Each row was made from one walk, in order. Every step used is in the known rows, and no mark comes twice. Write each row's walk.
Known rows
segidet > vivi > pasup: [ 0.14 -0.17  0.22  0.00 -0.29 -0.05  0.02 -0.16 -0.04  0.17 -0.06  0.33
 -0.02  0.13 -0.19  0.23 -0.21 -0.16 -0.07 -0.17  0.07 -0.21 -0.20  0.06
  0.01  0.24 -0.18]
lubap > nezo > segidet > vivi > luvu > kidep: [ 0.14 -0.44 -0.26 -0.01 -0.17 -0.03  0.16  0.11  0.22  0.19  0.17  0.10
  0.01  0.16 -0.22  0.20 -0.05 -0.26 -0.06  0.09  0.10  0.04 -0.17 -0.13
  0.02  0.25 -0.03]
zezofen > pazora > vivi > pasup: [ 0.13 -0.08  0.36  0.11 -0.21 -0.02  0.05 -0.11  0.02 -0.11 -0.02  0.56
 -0.14  0.07 -0.23  0.23 -0.05 -0.04 -0.13 -0.15  0.12 -0.22 -0.35 -0.08
 -0.04  0.27 -0.09]
pazora > zezofen > pasup > vivi: [ 0.21  0.07  0.28 -0.13 -0.22 -0.19  0.07 -0.05 -0.07  0.31  0.01  0.28
  0.12  0.42 -0.24  0.04 -0.36 -0.20 -0.09 -0.10 -0.01 -0.22 -0.11 -0.13
 -0.26  0.27  0.00]
pazora > zezofen > pasup > vivi > lubap: [ 0.14  0.24  0.20 -0.09 -0.21 -0.08  0.01 -0.04 -0.15  0.22 -0.02  0.27
  0.09  0.48 -0.29 -0.05 -0.33 -0.09 -0.12 -0.15 -0.20 -0.13 -0.12 -0.24
 -0.23  0.14 -0.05]
segidet > vivi > lubap: [ 0.06  0.10  0.14  0.03 -0.20 -0.01 -0.03 -0.21  0.06  0.03  0.06  0.22
 -0.05  0.17 -0.23  0.11 -0.08 -0.05 -0.16 -0.20 -0.10 -0.03 -0.10 -0.16
  0.03  0.11 -0.20]
lubap > nezo > segidet > vivi: [-0.04 -0.25  0.03  0.14 -0.20 -0.12  0.10 -0.07  0.23  0.22  0.12  0.09
 -0.04  0.18 -0.31  0.28 -0.16 -0.13 -0.04  0.05  0.07  0.02 -0.18  0.01
  0.10  0.31 -0.10]
luvu > vivi > pazora > zezofen: [ 0.18  0.08  0.26 -0.09 -0.08 -0.06  0.08  0.12  0.19  0.14  0.22  0.24
  0.03  0.23 -0.14  0.30  0.00 -0.21 -0.13  0.00  0.14 -0.02 -0.31 -0.28
 -0.08  0.20  0.02]
zezofen > pasup: [ 0.22 -0.06  0.27 -0.05 -0.11 -0.09  0.01 -0.22  0.02  0.19  0.01  0.41
  0.03  0.18 -0.18  0.09 -0.24  0.01 -0.06 -0.14 -0.02 -0.33 -0.12 -0.06
 -0.10  0.17 -0.03]
lubap > vivi: [ 0.10 -0.11  0.34 -0.03 -0.20 -0.13  0.06 -0.21  0.14  0.10  0.10  0.37
 -0.07  0.01 -0.29  0.19 -0.22 -0.16 -0.06 -0.15  0.04 -0.35 -0.20 -0.04
 -0.03  0.30 -0.01]
luvu > vivi > pazora: [ 0.12  0.00  0.20 -0.09  0.02 -0.04  0.03  0.09  0.29 -0.06  0.19  0.33
 -0.01  0.21 -0.08  0.27 -0.08 -0.07  0.01  0.07  0.15 -0.15 -0.15 -0.17
  0.04  0.14 -0.04]
nezo > segidet: [ 0.21 -0.15  0.28  0.06 -0.07 -0.02  0.05 -0.16  0.10  0.26  0.09  0.18
  0.05  0.26 -0.22  0.21 -0.13  0.07 -0.05 -0.03  0.13 -0.24 -0.09 -0.12
  0.08  0.14 -0.07]
zezofen > pazora > vivi > lubap > nezo: [-0.15  0.06  0.21  0.19 -0.17  0.06  0.05 -0.11  0.20 -0.26  0.13  0.38
 -0.17  0.03 -0.38  0.17  0.03  0.06 -0.15 -0.06 -0.12  0.07 -0.40 -0.31
 -0.06  0.28 -0.07]
luvu > vivi: [ 0.12 -0.05  0.26 -0.08 -0.17 -0.02  0.00 -0.04  0.23  0.09  0.11  0.33
 -0.02  0.25 -0.15  0.24 -0.13 -0.09 -0.08  0.02  0.08 -0.27 -0.16 -0.16
 -0.09  0.24 -0.08]
segidet > vivi: [ 0.14 -0.07  0.22 -0.02 -0.21 -0.13  0.03 -0.22  0.12  0.14  0.09  0.23
 -0.04  0.13 -0.19  0.20 -0.11 -0.14 -0.12 -0.16  0.06 -0.12 -0.11 -0.06
  0.01  0.24 -0.16]
pazora > zezofen > pasup > vivi > luvu: [ 0.25 -0.04  0.13 -0.20 -0.21 -0.12  0.17  0.09 -0.11  0.26 -0.05  0.29
  0.12  0.37 -0.21  0.00 -0.46 -0.32 -0.20 -0.15  0.04 -0.27 -0.13 -0.15
 -0.28  0.22  0.04]
vivi > pazora: [ 0.20 -0.06  0.35 -0.06  0.06 -0.02  0.05 -0.14  0.12  0.01  0.13  0.26
  0.06  0.06 -0.13  0.22 -0.08  0.04  0.01 -0.08  0.16 -0.18 -0.15 -0.20
  0.10  0.09 -0.03]
pasup > zezofen: [ 0.25 -0.10  0.48 -0.08 -0.17 -0.07 -0.09 -0.27  0.03  0.26  0.03  0.08
 -0.03  0.11 -0.15  0.12 -0.13  0.32  0.02 -0.09  0.03 -0.26 -0.04 -0.38
 -0.08  0.19 -0.14]
kidep > luvu > vivi > pazora > zezofen: [ 0.21  0.15  0.16 -0.12  0.06 -0.11  0.15  0.19  0.21 -0.01  0.28  0.34
  0.10  0.18 -0.19  0.19 -0.09 -0.21 -0.13 -0.03  0.27  0.02 -0.29 -0.26
 -0.18  0.30  0.06]
pazora > zezofen > pasup: [ 0.25  0.03  0.31 -0.04 -0.23 -0.12  0.07 -0.20 -0.07  0.42  0.03  0.32
  0.08  0.22 -0.26  0.12 -0.15 -0.12 -0.20 -0.18 -0.03 -0.20 -0.24 -0.16
 -0.22  0.23  0.01]
pasup > vivi > lubap: [ 0.09  0.12  0.31 -0.10 -0.12  0.04 -0.04 -0.10  0.00 -0.03 -0.01  0.23
  0.07  0.38 -0.23  0.00 -0.30  0.06  0.00 -0.09 -0.10 -0.23 -0.01 -0.25
 -0.05  0.10 -0.14]
pazora > vivi > luvu > kidep: [ 0.36 -0.24 -0.08 -0.15 -0.19  0.04  0.13  0.01  0.13  0.04  0.14  0.41
 -0.09  0.16 -0.04  0.12  0.04 -0.22 -0.19 -0.09  0.12 -0.11 -0.23 -0.25
 -0.10  0.17 -0.03]
lubap > nezo > segidet > vivi > pasup: [-0.04 -0.36  0.02  0.14 -0.29 -0.04  0.08 -0.01  0.05  0.25  0.00  0.19
 -0.01  0.21 -0.30  0.31 -0.25 -0.14  0.01  0.05  0.08 -0.06 -0.28  0.12
  0.11  0.31 -0.13]
nezo > lubap > vivi > luvu: [ 0.11 -0.10  0.26 -0.03 -0.22 -0.07  0.09 -0.05 -0.06 -0.09  0.05  0.30
 -0.01  0.01 -0.26  0.10 -0.21 -0.15 -0.18 -0.19  0.03 -0.32 -0.24  0.05
 -0.12  0.18  0.00]
zezofen > pasup > vivi: [ 0.17 -0.02  0.24 -0.14 -0.12 -0.15  0.02 -0.07  0.03  0.11 -0.03  0.37
  0.08  0.40 -0.17  0.03 -0.45 -0.06  0.04 -0.06  0.00 -0.36  0.03 -0.02
 -0.13  0.21 -0.06]
segidet > vivi > luvu > kidep: [ 0.32 -0.25 -0.07 -0.15 -0.18 -0.06  0.09 -0.04  0.14  0.12  0.11  0.24
  0.00  0.08 -0.11  0.12 -0.01 -0.28 -0.14 -0.12  0.07 -0.10 -0.09 -0.18
 -0.07  0.17 -0.06]
kidep > luvu > vivi > pazora: [ 0.16  0.06  0.10 -0.13  0.17 -0.08  0.11  0.17  0.31 -0.19  0.25  0.42
  0.07  0.16 -0.12  0.17 -0.18 -0.06 -0.01  0.02  0.28 -0.10 -0.15 -0.16
 -0.05  0.23 -0.01]
pazora > vivi > lubap > nezo > segidet: [-0.07 -0.07 -0.09  0.19 -0.20  0.09  0.08 -0.02  0.17  0.07  0.14  0.24
 -0.14  0.31 -0.29  0.21 -0.06  0.02 -0.11  0.05 -0.05  0.11 -0.32 -0.18
  0.09  0.19 -0.12]

Which walk is each row?
[ 0.08  0.18  0.10 -0.06 -0.01  0.04  0.00  0.05  0.18 -0.15  0.16  0.43
  0.03  0.29 -0.22  0.03 -0.18  0.02 -0.12 -0.07  0.03 -0.14 -0.16 -0.25
 -0.16  0.20 -0.09] => kidep > luvu > vivi > lubap
[ 0.23  0.03  0.41 -0.05 -0.06 -0.06  0.10 -0.11  0.02  0.22  0.16  0.19
  0.11  0.09 -0.21  0.22  0.00 -0.07 -0.12 -0.12  0.15 -0.03 -0.27 -0.32
 -0.04  0.15  0.03] => vivi > pazora > zezofen
[ 0.09  0.02  0.40  0.03 -0.25 -0.12 -0.01 -0.18 -0.02 -0.05  0.10  0.30
 -0.02  0.05 -0.28  0.15 -0.12 -0.02 -0.07 -0.16 -0.02 -0.28 -0.24  0.06
 -0.09  0.23 -0.05] => nezo > lubap > vivi
[-0.15  0.00  0.12  0.03 -0.22  0.12 -0.04  0.02  0.22 -0.02  0.10  0.28
 -0.02  0.23 -0.28  0.17 -0.14 -0.03 -0.05  0.10 -0.15 -0.08 -0.30 -0.29
 -0.11  0.23 -0.08] => luvu > vivi > lubap > nezo
[-0.09 -0.03  0.08  0.11 -0.26  0.10  0.04 -0.12  0.12 -0.02  0.10  0.33
 -0.12  0.16 -0.27  0.16 -0.08 -0.02 -0.13 -0.07 -0.12  0.05 -0.37 -0.25
 -0.04  0.25 -0.12] => pazora > vivi > lubap > nezo
[-0.09  0.02  0.15  0.24 -0.15  0.01 -0.04 -0.02  0.18 -0.08  0.14  0.11
 -0.24  0.18 -0.33  0.17  0.03  0.38 -0.04  0.06 -0.10  0.16 -0.25 -0.42
  0.04  0.22 -0.14] => pasup > zezofen > pazora > vivi > lubap > nezo > segidet
[ 0.34 -0.23  0.10 -0.29 -0.11  0.00  0.09  0.08  0.08  0.04  0.04  0.25
  0.14  0.28 -0.11  0.00 -0.23 -0.18  0.01  0.00  0.11 -0.31  0.01 -0.28
 -0.15  0.16 -0.01] => pasup > vivi > luvu > kidep
[ 0.20  0.09  0.36 -0.15 -0.05 -0.12  0.11  0.04  0.03  0.10  0.12  0.14
  0.14  0.29 -0.21  0.15 -0.22 -0.15 -0.01 -0.05  0.15 -0.06 -0.14 -0.27
 -0.06  0.20  0.01] => pasup > vivi > pazora > zezofen
[-0.10  0.00 -0.12  0.09  0.00  0.06  0.07  0.21  0.29 -0.06  0.21  0.28
  0.03  0.34 -0.34  0.13 -0.22  0.04 -0.04  0.15  0.04  0.01 -0.24 -0.21
 -0.07  0.27 -0.05] => kidep > luvu > vivi > lubap > nezo > segidet
[ 0.27 -0.16  0.12 -0.11 -0.22 -0.06  0.05  0.01 -0.03 -0.08  0.13  0.33
  0.02  0.02 -0.20  0.06 -0.01 -0.17 -0.09 -0.12  0.00 -0.27 -0.23 -0.07
 -0.16  0.17  0.04] => nezo > lubap > vivi > luvu > kidep
[ 0.15  0.00  0.38 -0.06 -0.05 -0.11 -0.07  0.09  0.09 -0.19  0.03  0.39
 -0.06  0.10 -0.22  0.12 -0.22  0.26  0.03 -0.01  0.19 -0.26 -0.18 -0.27
 -0.26  0.35 -0.10] => kidep > luvu > vivi > pasup > zezofen > pazora
[ 0.22 -0.07  0.26 -0.15 -0.15 -0.04 -0.08  0.10  0.03  0.06  0.00  0.35
  0.00  0.21 -0.12  0.12 -0.32  0.18  0.05  0.01  0.18 -0.28 -0.15 -0.22
 -0.24  0.32 -0.13] => kidep > luvu > vivi > pasup > zezofen
[-0.08 -0.06  0.27  0.07 -0.19  0.13 -0.02 -0.20  0.08  0.05  0.06  0.22
  0.05  0.08 -0.34  0.09 -0.15  0.11 -0.04 -0.05 -0.16 -0.10 -0.27 -0.31
 -0.05  0.19 -0.07] => vivi > lubap > nezo
[ 0.08  0.00  0.63  0.08 -0.27 -0.15 -0.16 -0.12 -0.17 -0.17 -0.04  0.28
 -0.11 -0.08 -0.33  0.15 -0.11  0.32  0.05 -0.14 -0.04 -0.32 -0.28 -0.06
 -0.14  0.26 -0.11] => nezo > lubap > vivi > pasup > zezofen > pazora
[ 0.37 -0.28  0.14 -0.18 -0.11  0.06  0.07 -0.08  0.07  0.14  0.08  0.31
  0.11  0.08 -0.12  0.08 -0.03 -0.10 -0.09 -0.09  0.09 -0.28 -0.13 -0.33
 -0.11  0.12  0.00] => vivi > luvu > kidep
[-0.10  0.04  0.10 -0.04 -0.17  0.00  0.01 -0.01  0.05 -0.01 -0.03  0.31
  0.06  0.37 -0.30 -0.03 -0.46  0.01  0.08  0.01 -0.22 -0.17 -0.11 -0.14
 -0.15  0.21 -0.06] => zezofen > pasup > vivi > lubap > nezo
[-0.03 -0.21 -0.04  0.12  0.00 -0.11  0.12  0.06  0.27  0.07  0.22  0.07
 -0.01  0.14 -0.24  0.32 -0.10 -0.12  0.05  0.09  0.16  0.14 -0.18 -0.01
  0.23  0.22 -0.06] => lubap > nezo > segidet > vivi > pazora
[ 0.13 -0.08  0.44  0.03 -0.24 -0.16 -0.12 -0.15 -0.04  0.01 -0.07  0.20
 -0.14  0.00 -0.24  0.20 -0.11  0.20  0.00 -0.14  0.04 -0.15 -0.13 -0.17
 -0.05  0.27 -0.21] => segidet > vivi > pasup > zezofen > pazora
[ 0.10 -0.12  0.59  0.02 -0.23 -0.15 -0.09 -0.14 -0.02 -0.05 -0.04  0.33
 -0.16 -0.12 -0.32  0.18 -0.21  0.18  0.06 -0.13  0.01 -0.38 -0.24 -0.16
 -0.09  0.34 -0.05] => lubap > vivi > pasup > zezofen > pazora
[ 0.22  0.19  0.01 -0.12  0.09 -0.17  0.14  0.23  0.16  0.05  0.24  0.48
  0.07  0.25 -0.17  0.13 -0.21 -0.22 -0.13 -0.04  0.18  0.00 -0.27 -0.14
 -0.24  0.27  0.09] => kidep > luvu > vivi > pazora > zezofen > pasup
[ 0.26 -0.19  0.51 -0.08 -0.26  0.00 -0.14 -0.21 -0.15  0.28 -0.12  0.19
  0.00  0.11 -0.14  0.14 -0.23  0.30  0.07 -0.08  0.04 -0.34 -0.14 -0.27
 -0.08  0.19 -0.16] => vivi > pasup > zezofen
[ 0.00 -0.13  0.00  0.12 -0.12 -0.14  0.18  0.08  0.18  0.28  0.24  0.00
  0.01  0.16 -0.32  0.34 -0.03 -0.25 -0.08  0.05  0.14  0.30 -0.32 -0.12
  0.11  0.27 -0.01] => lubap > nezo > segidet > vivi > pazora > zezofen
[ 0.27  0.07  0.24 -0.05 -0.03 -0.12  0.09 -0.07 -0.02  0.27  0.12  0.31
  0.09  0.15 -0.18  0.15 -0.12 -0.10 -0.11 -0.13  0.07 -0.09 -0.27 -0.19
 -0.09  0.12  0.07] => vivi > pazora > zezofen > pasup
[ 0.13  0.16  0.42  0.02 -0.16 -0.18  0.06 -0.03 -0.08  0.01  0.20  0.21
  0.03  0.03 -0.30  0.21  0.01 -0.13 -0.12 -0.17  0.06 -0.01 -0.39 -0.05
 -0.08  0.20  0.06] => nezo > lubap > vivi > pazora > zezofen
[ 0.19 -0.16  0.36 -0.11 -0.30 -0.01 -0.15  0.00  0.01  0.19 -0.08  0.26
 -0.09  0.27 -0.09  0.22 -0.20  0.17  0.06  0.05  0.04 -0.33 -0.15 -0.23
 -0.13  0.23 -0.17] => luvu > vivi > pasup > zezofen
[-0.08 -0.02 -0.04  0.05 -0.10 -0.01  0.03  0.08  0.07  0.09  0.00  0.22
  0.06  0.52 -0.33  0.01 -0.45  0.05  0.10  0.10 -0.17 -0.12 -0.07 -0.08
 -0.02  0.15 -0.07] => zezofen > pasup > vivi > lubap > nezo > segidet
[ 0.15  0.02  0.33 -0.15  0.06 -0.09  0.04  0.02  0.12 -0.08  0.09  0.23
  0.11  0.27 -0.12  0.12 -0.28 -0.03  0.11  0.01  0.16 -0.21  0.00 -0.16
  0.04  0.12 -0.05] => pasup > vivi > pazora
[-0.04  0.06 -0.02  0.07 -0.21 -0.07  0.08  0.11 -0.05  0.29  0.03  0.14
  0.09  0.53 -0.39  0.03 -0.37 -0.09 -0.05  0.06 -0.19  0.03 -0.21 -0.18
 -0.14  0.22 -0.01] => pazora > zezofen > pasup > vivi > lubap > nezo > segidet
[ 0.20  0.12  0.10 -0.09 -0.08 -0.12  0.08  0.15  0.14  0.18  0.17  0.39
  0.00  0.31 -0.12  0.24 -0.10 -0.23 -0.12  0.01  0.06 -0.06 -0.27 -0.16
 -0.14  0.18  0.04] => luvu > vivi > pazora > zezofen > pasup
[-0.06  0.12  0.14 -0.02 -0.27 -0.04  0.05  0.01 -0.08  0.19  0.00  0.22
  0.10  0.38 -0.38 -0.01 -0.37 -0.12 -0.06 -0.05 -0.25 -0.04 -0.25 -0.26
 -0.27  0.26 -0.01] => pazora > zezofen > pasup > vivi > lubap > nezo
[-0.15  0.00  0.05  0.29 -0.10  0.05  0.08 -0.01  0.22 -0.18  0.16  0.31
 -0.17  0.18 -0.39  0.21  0.04  0.09 -0.14  0.02 -0.06  0.13 -0.34 -0.24
  0.07  0.22 -0.08] => zezofen > pazora > vivi > lubap > nezo > segidet
[ 0.18  0.02  0.18 -0.16  0.07 -0.15  0.06  0.05  0.07 -0.04  0.05  0.35
  0.08  0.35 -0.11  0.06 -0.40 -0.07  0.14 -0.03  0.08 -0.25  0.02 -0.03
  0.00  0.11 -0.02] => zezofen > pasup > vivi > pazora
[ 0.20 -0.10  0.30 -0.02 -0.12 -0.06  0.06 -0.05  0.10 -0.11  0.07  0.26
 -0.22  0.01 -0.14  0.14 -0.06  0.13 -0.21 -0.14  0.12 -0.13 -0.18 -0.40
 -0.12  0.22 -0.10] => pasup > zezofen > pazora > vivi > luvu
[ 0.16  0.01  0.17 -0.11 -0.01 -0.07  0.08  0.04  0.26 -0.06  0.17  0.44
  0.04  0.21 -0.18  0.14 -0.23 -0.07 -0.08 -0.02  0.20 -0.22 -0.15 -0.14
 -0.19  0.33 -0.05] => kidep > luvu > vivi
[-0.05 -0.28  0.23  0.19 -0.23 -0.13 -0.05 -0.01  0.06  0.08 -0.02  0.06
 -0.13  0.05 -0.35  0.28 -0.15  0.21  0.07  0.08  0.05  0.00 -0.20 -0.13
  0.05  0.35 -0.16] => lubap > nezo > segidet > vivi > pasup > zezofen > pazora
[ 0.10  0.01  0.34  0.09 -0.12 -0.08  0.08 -0.17  0.19 -0.15  0.14  0.45
 -0.16  0.06 -0.24  0.24  0.03 -0.02 -0.18 -0.14  0.11 -0.13 -0.25 -0.18
 -0.04  0.29 -0.08] => zezofen > pazora > vivi
[ 0.11  0.11  0.14  0.05 -0.20  0.08  0.01 -0.16  0.07  0.00  0.08  0.39
 -0.13  0.25 -0.17  0.14 -0.02  0.01 -0.19 -0.18 -0.07 -0.04 -0.25 -0.23
  0.00  0.12 -0.15] => pazora > vivi > lubap
